What can hang from each mark
Z301: Z932
Z932: Z301 Z605
Z605: Z257
Z257: Z444
Z594: Z537 Z962
Z169: Z496 Z537
Z285: Z594
Z537: Z301
Z962: Z169 Z594

Each row was made from one small tree. The marks that hang from a mark follow it in brackets, in the order of their numbers. Every link used is in the known rows. Write each row's tree.
Known rows
Z962{Z169 Z594}: [ 3.915 -0.437  0.923  1.728 -1.079 -1.299 -1.369  2.301 -0.306  1.944
  0.283  0.958  1.227  2.625 -0.448 -2.578]
Z594{Z537{Z301{Z932{Z605{Z257{Z444}}}}} Z962}: [ 1.437 -1.792 -4.123 -2.307 -2.243  2.010  3.682  0.088 -2.185  1.339
 -0.236 -2.017  2.614 -2.480 -0.481 -3.534]
Z285{Z594{Z537{Z301{Z932{Z605}}} Z962}}: [ 2.629 -4.041 -2.878 -1.383 -0.851  0.807  1.182  3.781 -0.279  3.007
  0.519 -0.522  0.716 -1.396 -1.258 -3.759]
Z962{Z169{Z496} Z594{Z537{Z301{Z932{Z605{Z257}}}}}}: [ 2.184  1.728 -1.795  0.094 -3.188  1.374 -0.357  3.405 -1.957  4.319
  1.047  1.717  3.703  1.254  0.861 -1.164]
Z962{Z169{Z496} Z594{Z537{Z301{Z932}}}}: [ 1.507  1.454 -2.180  2.095 -3.172 -0.440  0.690  2.568 -1.469  5.915
  1.563  1.425  2.356  1.186  1.694 -0.518]
Z932{Z301 Z605{Z257}}: [ 0.892 -0.305  1.954 -2.501 -0.910  3.804 -2.807  0.127 -0.981 -2.442
  0.823  0.004  0.173  1.188 -1.339 -1.589]
Z285{Z594{Z537 Z962{Z169{Z496}}}}: [ 6.358 -2.824 -4.432 -0.021 -2.571 -1.164  2.253  5.535  0.540  6.782
  0.586  0.199  1.693 -1.022  4.026 -1.144]
Z169{Z496 Z537}: [-0.426  2.740 -2.485  1.875 -2.018  0.902  2.647 -1.251 -2.113  5.568
  3.331  3.200  0.642 -1.938  1.583  3.548]
Z301{Z932{Z605}}: [-2.613  0.700  2.803 -0.276  3.211  0.398 -0.780  1.237 -1.253 -2.956
  1.415  1.943 -0.666  2.248 -0.925 -2.013]
Z594{Z537{Z301{Z932}} Z962{Z169{Z496}}}: [ 1.046 -0.132 -4.795 -0.200 -3.255 -0.128  3.576  3.852 -2.228  4.374
 -0.205 -1.005  2.302 -1.823  3.515 -0.586]
Z932{Z301}: [ 0.086 -0.867  1.239  0.048 -0.986  1.669 -1.316 -1.057 -0.269 -0.412
  1.351 -0.499 -1.433  0.901 -0.170 -0.551]
Z594{Z962{Z169}}: [ 3.568 -1.728 -1.696 -0.586 -0.966 -1.187  1.294  3.692 -1.040  0.625
 -1.436 -1.308  1.072 -0.408  1.500 -2.450]
Z605{Z257{Z444}}: [ 1.653 -0.049 -2.310 -1.881 -0.545  1.410  2.647 -3.046  0.565  1.847
 -1.717 -0.940  1.527 -0.368 -1.439 -0.225]
Z962{Z169 Z594{Z537{Z301}}}: [ 3.677 -1.051 -1.646  1.353 -4.737 -0.190 -1.429  2.433 -0.297  4.133
  0.844  0.141  2.635  1.209 -0.223 -2.725]
Z285{Z594}: [ 2.310 -2.550 -0.968 -0.324  0.769 -0.148 -0.062  1.414  2.097  3.339
 -0.473  0.608 -0.686  0.467 -1.772 -0.589]
Z605{Z257}: [ 0.959 -0.073 -1.281 -1.639 -0.904  2.219  1.432 -0.247  0.245 -0.517
 -2.658 -0.479  1.362 -1.050 -0.504  0.986]
Z169{Z496 Z537{Z301{Z932{Z605{Z257{Z444}}}}}}: [-2.644  3.198 -3.866 -0.975 -1.365  2.971  3.693 -3.554 -2.779  6.387
  2.039  2.664  1.769 -1.478 -3.143  1.749]

Write each row's tree
[ 2.281 -1.935 -4.853  0.025 -1.125  0.154  3.982  3.034 -0.654  8.147
 -0.457  1.483  0.485 -1.399 -1.726 -0.288] : Z285{Z594{Z962{Z169{Z496 Z537{Z301{Z932}}}}}}
[ 2.281 -1.606 -3.581 -0.733 -0.432  0.366  1.941  4.038 -1.445  7.024
  0.838  2.136  0.776 -0.448 -2.271 -1.704] : Z285{Z594{Z962{Z169{Z496 Z537{Z301{Z932{Z605}}}}}}}
[ 4.666  1.252 -1.413  2.638 -3.543 -1.335 -0.135  3.340 -1.076  5.423
  2.884  1.855  2.636  1.389  4.405 -0.471] : Z962{Z169{Z496} Z594{Z537}}
[ 0.155 -2.134 -3.675 -0.208 -2.499  0.854  3.713  1.474 -1.910  0.969
 -0.452 -2.046  1.161 -3.141  1.196 -1.761] : Z594{Z537{Z301{Z932}} Z962}
[ 1.759 -0.519  0.520  1.107 -2.222  0.102 -2.100  3.378 -1.252  1.877
  2.064  1.638  2.152  2.900 -0.992 -4.297] : Z962{Z169 Z594{Z537{Z301{Z932{Z605}}}}}
[ 2.286 -2.176 -4.653 -0.760 -4.526  0.767  2.265  1.528 -1.557  2.311
 -0.292 -2.845  1.970 -4.032  1.385 -1.730] : Z594{Z537{Z301} Z962}
[ 3.481 -4.605 -3.970 -0.675 -1.902 -0.019  2.522  4.648  0.961  4.847
 -1.390 -0.738  1.001 -0.490 -0.302 -3.053] : Z285{Z594{Z537{Z301{Z932}} Z962{Z169}}}
[ 5.354 -4.712 -4.959 -1.196 -3.661 -0.136  1.186  4.707  1.189  6.025
 -1.338 -1.498  1.727 -1.324 -0.093 -2.869] : Z285{Z594{Z537{Z301} Z962{Z169}}}
[ 1.391  0.197 -0.274  0.649 -2.205  2.546  0.022  1.016 -1.993  2.884
  0.489  3.291  2.275  1.661 -4.804 -2.417] : Z962{Z169{Z537{Z301{Z932{Z605{Z257}}}}} Z594}
[ 4.349 -0.303 -3.921  0.518 -3.675 -1.123  2.625  4.624 -1.830  3.869
  1.265 -0.515  2.608 -1.660  6.415 -0.600] : Z594{Z537 Z962{Z169{Z496}}}
[ 1.153 -1.175 -2.593 -1.711 -1.854  2.476  2.695  2.521 -2.700  1.187
 -1.296  0.845  2.117 -1.219 -2.539 -2.428] : Z594{Z962{Z169{Z537{Z301{Z932{Z605{Z257}}}}}}}
[ 2.353 -1.577 -3.892 -0.204 -3.553  0.582  2.375  1.758 -2.055  3.865
 -0.547 -0.204  1.525 -2.099 -1.485 -1.512] : Z594{Z962{Z169{Z537{Z301}}}}
[ 0.243  0.687 -4.277  0.450 -2.032  0.352  4.429  1.923 -3.127  5.401
  0.132  0.996  1.314 -2.043  0.308  0.376] : Z594{Z962{Z169{Z496 Z537{Z301{Z932}}}}}
